What can hang from each mark:
rati: doma gita
bovi: lela
meso: kipe
doma: rati
saregur: lato
sikar: kipe pulu
lela: bovi
gita: deso lato rati
kipe: meso
pulu: deso sikar
deso: bovi gita vubakob

Known rows, with every way that one mark hangs from another:
sikar[pulu[deso[bovi vubakob]]]: [-0.18 -0.41  0.19 -0.33  0.16 -0.16 -0.24  0.19 -0.27  0.09 -0.33 -0.05
 -0.03 -0.53 -0.28  0.28 -0.02  0.06  0.14  0.30 -0.22  0.03  0.09 -0.06
  0.01 -0.11]
meso[kipe]: [-0.14 -0.20  0.09 -0.27  0.31  0.10  0.07  0.24 -0.29  0.25 -0.12  0.14
 -0.02 -0.49 -0.24  0.29  0.28 -0.13 -0.27  0.38 -0.25 -0.37  0.01 -0.15
 -0.06 -0.05]
pulu[deso[vubakob]]: [-0.07 -0.35  0.18 -0.10  0.14 -0.04 -0.11  0.23 -0.24  0.19 -0.30  0.04
  0.13 -0.50 -0.34  0.10  0.15  0.02 -0.15  0.14 -0.22 -0.01  0.01 -0.07
 -0.02 -0.07]
lela[bovi]: [-0.19 -0.28  0.14 -0.52  0.19  0.22 -0.11  0.16 -0.16  0.26  0.04  0.26
  0.01 -0.37 -0.13  0.29  0.34  0.13 -0.14  0.38 -0.22 -0.07  0.00 -0.17
 -0.06 -0.15]
sikar[kipe[meso] pulu[deso[vubakob]]]: [-0.04 -0.27  0.23 -0.35  0.02 -0.19 -0.16  0.14 -0.52  0.26 -0.32  0.17
  0.04 -0.40 -0.35  0.25 -0.05 -0.35 -0.16  0.29 -0.32 -0.28  0.02  0.03
 -0.11 -0.32]
bovi[lela]: [-0.21 -0.25  0.07 -0.35  0.18  0.15 -0.10  0.13 -0.21  0.25 -0.06  0.24
  0.08 -0.39 -0.14 -0.13  0.26 -0.02 -0.25  0.25 -0.19  0.18  0.03 -0.34
 -0.11 -0.06]
doma[rati[gita[deso[bovi[lela]] lato]]]: [-0.26 -0.39  0.32  0.16  0.19  0.13  0.12  0.15 -0.21  0.36  0.09  0.05
 -0.01 -0.12  0.14  0.33  0.17 -0.21  0.03  0.00 -0.08  0.17  0.10 -0.37
 -0.04  0.20]
gita[rati]: [-0.13 -0.25  0.19 -0.04  0.28  0.15 -0.16  0.19 -0.12  0.27 -0.15 -0.17
  0.10 -0.31 -0.22  0.30  0.16  0.09 -0.28  0.28 -0.15  0.04 -0.12 -0.18
 -0.08 -0.21]
deso[bovi[lela]]: [-0.21 -0.19  0.07 -0.45  0.20  0.12 -0.01  0.15 -0.25  0.19 -0.05  0.32
  0.02 -0.33 -0.02 -0.08  0.26 -0.02  0.04  0.17 -0.12  0.31  0.08 -0.37
 -0.03  0.10]
deso[bovi[lela] gita[lato] vubakob]: [-0.06 -0.15  0.16  0.00  0.00  0.03  0.17  0.13 -0.38  0.11 -0.03  0.13
 -0.15 -0.45  0.18 -0.03  0.12 -0.18 -0.19  0.10 -0.08  0.80  0.05 -0.36
 -0.04  0.02]
deso[bovi]: [-0.18 -0.27  0.12 -0.37  0.26  0.20 -0.05  0.21 -0.27  0.20 -0.12  0.05
  0.01 -0.37 -0.15  0.03  0.19 -0.04  0.18  0.26 -0.13  0.17 -0.01 -0.29
  0.01  0.13]
deso[bovi[lela] gita[lato rati] vubakob]: [-0.02 -0.09  0.21  0.22  0.03 -0.03  0.13  0.13 -0.27  0.13 -0.05  0.00
 -0.13 -0.34  0.22  0.19  0.06 -0.09 -0.33  0.06 -0.05  0.81  0.00 -0.29
 -0.06 -0.12]
gita[deso[vubakob] lato rati]: [-0.04 -0.63  0.31  0.32  0.06  0.16 -0.07  0.17 -0.14  0.29 -0.04 -0.36
  0.03 -0.56  0.03  0.44  0.08 -0.14 -0.24  0.30 -0.21  0.47 -0.15 -0.10
  0.00 -0.29]
deso[bovi gita[lato] vubakob]: [-0.03 -0.21  0.20  0.05  0.05  0.08  0.11  0.19 -0.40  0.12 -0.10 -0.11
 -0.18 -0.47  0.04  0.13  0.07 -0.20 -0.07  0.19 -0.10  0.65 -0.06 -0.29
  0.00  0.02]
saregur[lato]: [-0.16 -0.52  0.18 -0.27  0.31  0.12 -0.22  0.18 -0.19  0.32 -0.12 -0.14
  0.07 -0.38 -0.45  0.12  0.04 -0.34 -0.02  0.28 -0.25  0.16 -0.16 -0.21
 -0.02 -0.10]
sikar[kipe pulu[deso[vubakob]]]: [-0.11 -0.29  0.19 -0.21  0.07 -0.13 -0.19  0.16 -0.44  0.25 -0.28  0.07
  0.07 -0.43 -0.43  0.36 -0.10 -0.21 -0.11  0.32 -0.22 -0.29  0.01  0.00
 -0.03 -0.27]
rati[doma]: [-0.21 -0.35  0.16 -0.14  0.22  0.07 -0.18  0.12 -0.20  0.18 -0.10 -0.17
  0.03 -0.42 -0.29  0.14  0.07  0.08 -0.14  0.15 -0.18 -0.02 -0.06 -0.16
 -0.04  0.06]
rati[doma gita]: [-0.24 -0.41  0.25  0.03  0.28  0.02 -0.09  0.07 -0.25  0.20 -0.05 -0.07
  0.03 -0.12 -0.26  0.10  0.04 -0.06 -0.27 -0.02 -0.12 -0.14  0.02 -0.18
 -0.09  0.17]
pulu[deso[gita vubakob] sikar[kipe]]: [ 0.04  0.10  0.26  0.18  0.02 -0.29 -0.01  0.18 -0.64  0.39 -0.34  0.11
 -0.04 -0.36 -0.36  0.31  0.07 -0.18 -0.26  0.01 -0.12 -0.13  0.03  0.06
 -0.02  0.09]
pulu[deso[bovi gita vubakob]]: [-0.05 -0.19  0.22  0.04  0.11 -0.10  0.06  0.23 -0.42  0.12 -0.21  0.03
 -0.05 -0.39 -0.16  0.14  0.08  0.11 -0.03  0.04 -0.12  0.19  0.03 -0.09
 -0.02  0.16]
pulu[deso[gita]]: [-0.09 -0.33  0.19  0.12  0.20  0.01 -0.06  0.18 -0.37  0.21 -0.08  0.09
 -0.01 -0.41 -0.30  0.10  0.10  0.20 -0.23  0.21 -0.15 -0.18 -0.10 -0.12
 -0.12  0.04]
rati[doma gita[deso[vubakob] lato]]: [-0.17 -0.75  0.37  0.36  0.08  0.04 -0.03  0.07 -0.27  0.21  0.07 -0.23
 -0.04 -0.35 -0.01  0.25 -0.03 -0.23 -0.22 -0.01 -0.16  0.27 -0.01 -0.10
 -0.01  0.10]
deso[bovi vubakob]: [-0.10 -0.17  0.15 -0.35  0.15  0.04  0.01  0.24 -0.29  0.16 -0.27 -0.07
  0.01 -0.42 -0.15  0.12  0.20 -0.12  0.08  0.14 -0.17  0.43  0.07 -0.23
  0.04  0.06]
pulu[deso[bovi vubakob]]: [-0.09 -0.30  0.18 -0.17  0.16 -0.05 -0.02  0.26 -0.27  0.11 -0.28  0.12
  0.07 -0.44 -0.25  0.13  0.15  0.02  0.10  0.06 -0.15  0.12  0.07 -0.11
  0.04  0.08]
rati[gita[deso lato]]: [-0.17 -0.79  0.30  0.21  0.20  0.29 -0.03  0.12 -0.31  0.32  0.14 -0.04
  0.01 -0.31  0.00  0.12  0.12 -0.30 -0.15  0.26 -0.17  0.06 -0.08 -0.26
 -0.06  0.04]
sikar[pulu[deso[bovi]]]: [-0.24 -0.50  0.15 -0.35  0.26 -0.05 -0.27  0.16 -0.26  0.12 -0.20  0.02
 -0.04 -0.50 -0.28  0.23 -0.02  0.12  0.21  0.38 -0.20 -0.19  0.03 -0.12
 -0.02 -0.05]
sikar[kipe[meso] pulu]: [-0.13 -0.24  0.19 -0.53  0.10  0.07 -0.19  0.10 -0.53  0.33 -0.18  0.11
 -0.02 -0.34 -0.31  0.21  0.02 -0.40 -0.11  0.46 -0.31 -0.23 -0.06 -0.15
 -0.14 -0.28]

Rows:
[-0.03 -0.17  0.28  0.38  0.06 -0.09  0.06  0.12 -0.25  0.06 -0.08 -0.36
 -0.16 -0.37  0.07  0.40 -0.10 -0.03 -0.22  0.00 -0.04  0.64 -0.08 -0.14
 -0.01 -0.02]  deso[bovi gita[lato rati[doma]] vubakob]
[-0.16 -0.67  0.31  0.35  0.14  0.14 -0.09  0.11 -0.09  0.18  0.15 -0.28
 -0.05 -0.46  0.11  0.45 -0.05  0.04  0.09  0.18 -0.11  0.33 -0.16 -0.10
  0.06 -0.01]  gita[deso[bovi] lato rati[doma]]
[-0.22 -0.26  0.28  0.11  0.29  0.12 -0.02  0.17 -0.17  0.35 -0.11 -0.17
  0.04 -0.14 -0.16  0.31  0.13 -0.28 -0.19  0.10 -0.11 -0.10 -0.03 -0.39
 -0.09  0.00]  doma[rati[gita[lato]]]
[-0.23 -0.49  0.36  0.24  0.24  0.18  0.01  0.17 -0.21  0.41  0.02 -0.23
  0.02 -0.20 -0.05  0.46  0.14 -0.21 -0.09  0.12 -0.15 -0.04 -0.03 -0.29
 -0.07  0.07]  doma[rati[gita[deso lato]]]
[ 0.05  0.00  0.26 -0.20  0.02 -0.30 -0.08  0.21 -0.58  0.41 -0.46  0.23
  0.05 -0.43 -0.34  0.13  0.17 -0.39 -0.14  0.00 -0.25 -0.21  0.11  0.05
 -0.02 -0.05]  pulu[deso[vubakob] sikar[kipe[meso]]]
[-0.24 -0.78  0.34  0.27  0.20  0.12  0.01  0.06 -0.27  0.18  0.21 -0.05
 -0.08 -0.26  0.07  0.19 -0.02 -0.20  0.08  0.03 -0.08  0.15 -0.01 -0.18
  0.01  0.25]  rati[doma gita[deso[bovi] lato]]
[-0.18 -0.63  0.28  0.30  0.10  0.12 -0.04  0.05 -0.06  0.17  0.22 -0.05
 -0.03 -0.41  0.23  0.33 -0.01  0.05 -0.01  0.10 -0.09  0.44 -0.07 -0.16
  0.02  0.00]  gita[deso[bovi[lela]] lato rati[doma]]
[-0.24 -0.47  0.33  0.04  0.10 -0.10  0.07  0.08 -0.32  0.18  0.03  0.05
  0.01 -0.14  0.08  0.19  0.09 -0.05 -0.09 -0.22 -0.11  0.35  0.21 -0.09
 -0.02  0.35]  rati[doma gita[deso[bovi[lela] vubakob]]]
[-0.03  0.06  0.21  0.08  0.13 -0.20  0.02  0.17 -0.65  0.36 -0.20  0.30
 -0.09 -0.27 -0.24  0.25  0.06 -0.10  0.09  0.05 -0.03 -0.26  0.00 -0.05
  0.02  0.27]  pulu[deso[bovi gita] sikar[kipe]]
[-0.02 -0.23  0.29  0.45  0.03 -0.07 -0.02  0.10 -0.23  0.13 -0.09 -0.45
 -0.13 -0.43 -0.06  0.41 -0.08  0.00 -0.52  0.08 -0.11  0.49 -0.16 -0.11
 -0.07 -0.19]  deso[gita[lato rati[doma]] vubakob]
[-0.09 -0.60  0.35  0.37  0.04  0.03 -0.03  0.14 -0.11  0.15  0.02 -0.38
 -0.04 -0.51  0.12  0.50 -0.04 -0.05  0.02  0.07 -0.13  0.56 -0.08 -0.03
  0.09 -0.07]  gita[deso[bovi vubakob] lato rati[doma]]
[-0.19 -0.53  0.33  0.25  0.18  0.09 -0.17  0.11 -0.14  0.27  0.04 -0.35
  0.05 -0.36 -0.12  0.50  0.04  0.23 -0.17  0.16 -0.19  0.05 -0.13  0.02
 -0.04 -0.02]  gita[deso rati[doma]]
[-0.17 -0.15  0.14 -0.25  0.21 -0.21 -0.13  0.16 -0.30  0.28 -0.26  0.40
  0.00 -0.46 -0.12  0.00  0.23  0.06  0.13  0.01 -0.11 -0.04  0.18 -0.15
  0.02  0.21]  pulu[deso[bovi[lela]] sikar]
[-0.13 -0.21  0.20  0.31  0.11 -0.01  0.05  0.03 -0.19  0.09  0.14  0.02
 -0.16 -0.27  0.19  0.19 -0.05  0.08 -0.24  0.03  0.01  0.49 -0.07 -0.27
 -0.08  0.00]  deso[bovi[lela] gita[lato rati[doma]]]
[-0.09 -0.39  0.31  0.06  0.12  0.08 -0.01  0.23 -0.22  0.26 -0.13 -0.26
  0.04 -0.35  0.02  0.49  0.14  0.06  0.02  0.14 -0.17  0.46 -0.01 -0.04
  0.04  0.00]  gita[deso[bovi vubakob] rati]
[-0.10 -0.26  0.19  0.01  0.22  0.02  0.01  0.19 -0.40  0.15 -0.07  0.17
 -0.05 -0.35 -0.18  0.10  0.09  0.18  0.04  0.14 -0.10 -0.05 -0.05 -0.17
 -0.05  0.21]  pulu[deso[bovi gita]]
[-0.02 -0.10  0.22 -0.18  0.11 -0.16 -0.11  0.17 -0.55  0.44 -0.30  0.33
  0.05 -0.38 -0.35  0.09  0.18 -0.33 -0.07  0.10 -0.22 -0.45  0.02 -0.02
 -0.06  0.02]  pulu[deso sikar[kipe[meso]]]
[-0.12 -0.32  0.29  0.01  0.07  0.03  0.03  0.19 -0.20  0.26 -0.07 -0.03
  0.05 -0.34  0.15  0.40  0.19  0.07 -0.08  0.07 -0.15  0.60  0.10 -0.09
  0.00  0.00]  gita[deso[bovi[lela] vubakob] rati]
[-0.05 -0.16  0.21 -0.12  0.15 -0.26 -0.20  0.22 -0.33  0.31 -0.47 -0.01
  0.04 -0.60 -0.35  0.18  0.20 -0.01 -0.10  0.07 -0.21 -0.03  0.11  0.00
  0.02  0.02]  pulu[deso[vubakob] sikar]
[-0.09 -0.64  0.35  0.45  0.03  0.05 -0.12  0.12 -0.09  0.21  0.01 -0.45
  0.01 -0.55  0.02  0.52 -0.04 -0.03 -0.25  0.15 -0.19  0.44 -0.15 -0.01
  0.03 -0.20]  gita[deso[vubakob] lato rati[doma]]
[-0.13 -0.37  0.23 -0.09  0.13 -0.19 -0.21  0.14 -0.39  0.15 -0.27 -0.19
 -0.11 -0.54 -0.32  0.35 -0.05  0.17 -0.22  0.32 -0.25 -0.01  0.02 -0.01
 -0.12 -0.17]  sikar[pulu[deso[gita vubakob]]]
[-0.06 -0.69  0.26  0.08  0.03  0.23 -0.06  0.18 -0.27  0.27  0.00 -0.20
 -0.01 -0.68  0.01  0.23  0.14 -0.25 -0.07  0.35 -0.26  0.45 -0.09 -0.18
  0.03 -0.12]  gita[deso[vubakob] lato]
[-0.05 -0.58  0.31  0.29  0.07  0.15  0.01  0.20 -0.16  0.22 -0.02 -0.28
  0.00 -0.50  0.16  0.45  0.07 -0.15  0.03  0.23 -0.14  0.62 -0.08 -0.12
  0.07 -0.13]  gita[deso[bovi vubakob] lato rati]
[-0.06 -0.22  0.24 -0.43  0.02 -0.19 -0.09  0.16 -0.55  0.20 -0.33  0.22
 -0.01 -0.36 -0.26  0.24 -0.04 -0.36  0.09  0.23 -0.27 -0.16  0.07  0.00
 -0.05 -0.18]  sikar[kipe[meso] pulu[deso[bovi vubakob]]]
[-0.11 -0.36  0.21 -0.37  0.10 -0.08 -0.21  0.11 -0.51  0.28 -0.20  0.25
  0.02 -0.38 -0.38  0.20 -0.04 -0.28 -0.09  0.37 -0.30 -0.49 -0.04 -0.04
 -0.14 -0.28]  sikar[kipe[meso] pulu[deso]]
[-0.19 -0.39  0.38  0.17  0.17  0.07  0.11  0.21 -0.26  0.33 -0.08 -0.25
 -0.01 -0.17  0.06  0.48  0.13 -0.27  0.06 -0.01 -0.12  0.25  0.08 -0.28
  0.00  0.15]  doma[rati[gita[deso[bovi vubakob] lato]]]
[-0.12 -0.67  0.33  0.18  0.12  0.14  0.10  0.17 -0.35  0.24  0.03 -0.03
 -0.04 -0.31  0.12  0.18  0.11 -0.37  0.02  0.10 -0.13  0.41  0.04 -0.24
  0.02  0.12]  rati[gita[deso[bovi vubakob] lato]]
[-0.07 -0.52  0.28  0.20  0.02  0.09  0.03  0.15 -0.14  0.21  0.03 -0.03
  0.01 -0.47  0.26  0.30  0.11 -0.14 -0.07  0.16 -0.14  0.72  0.00 -0.18
  0.04 -0.15]  gita[deso[bovi[lela] vubakob] lato rati]
[-0.14 -0.73  0.32  0.44  0.13  0.17 -0.16  0.08 -0.07  0.24  0.15 -0.36
  0.02 -0.53 -0.01  0.45 -0.03  0.04 -0.18  0.24 -0.16  0.20 -0.21 -0.07
  0.00 -0.16]  gita[deso lato rati[doma]]
[-0.26 -0.66  0.35  0.19  0.22  0.06 -0.07  0.07 -0.31  0.26  0.10 -0.14
  0.02 -0.17 -0.15  0.23  0.04  0.02 -0.16  0.01 -0.16 -0.10  0.01 -0.08
 -0.07  0.24]  rati[doma gita[deso]]
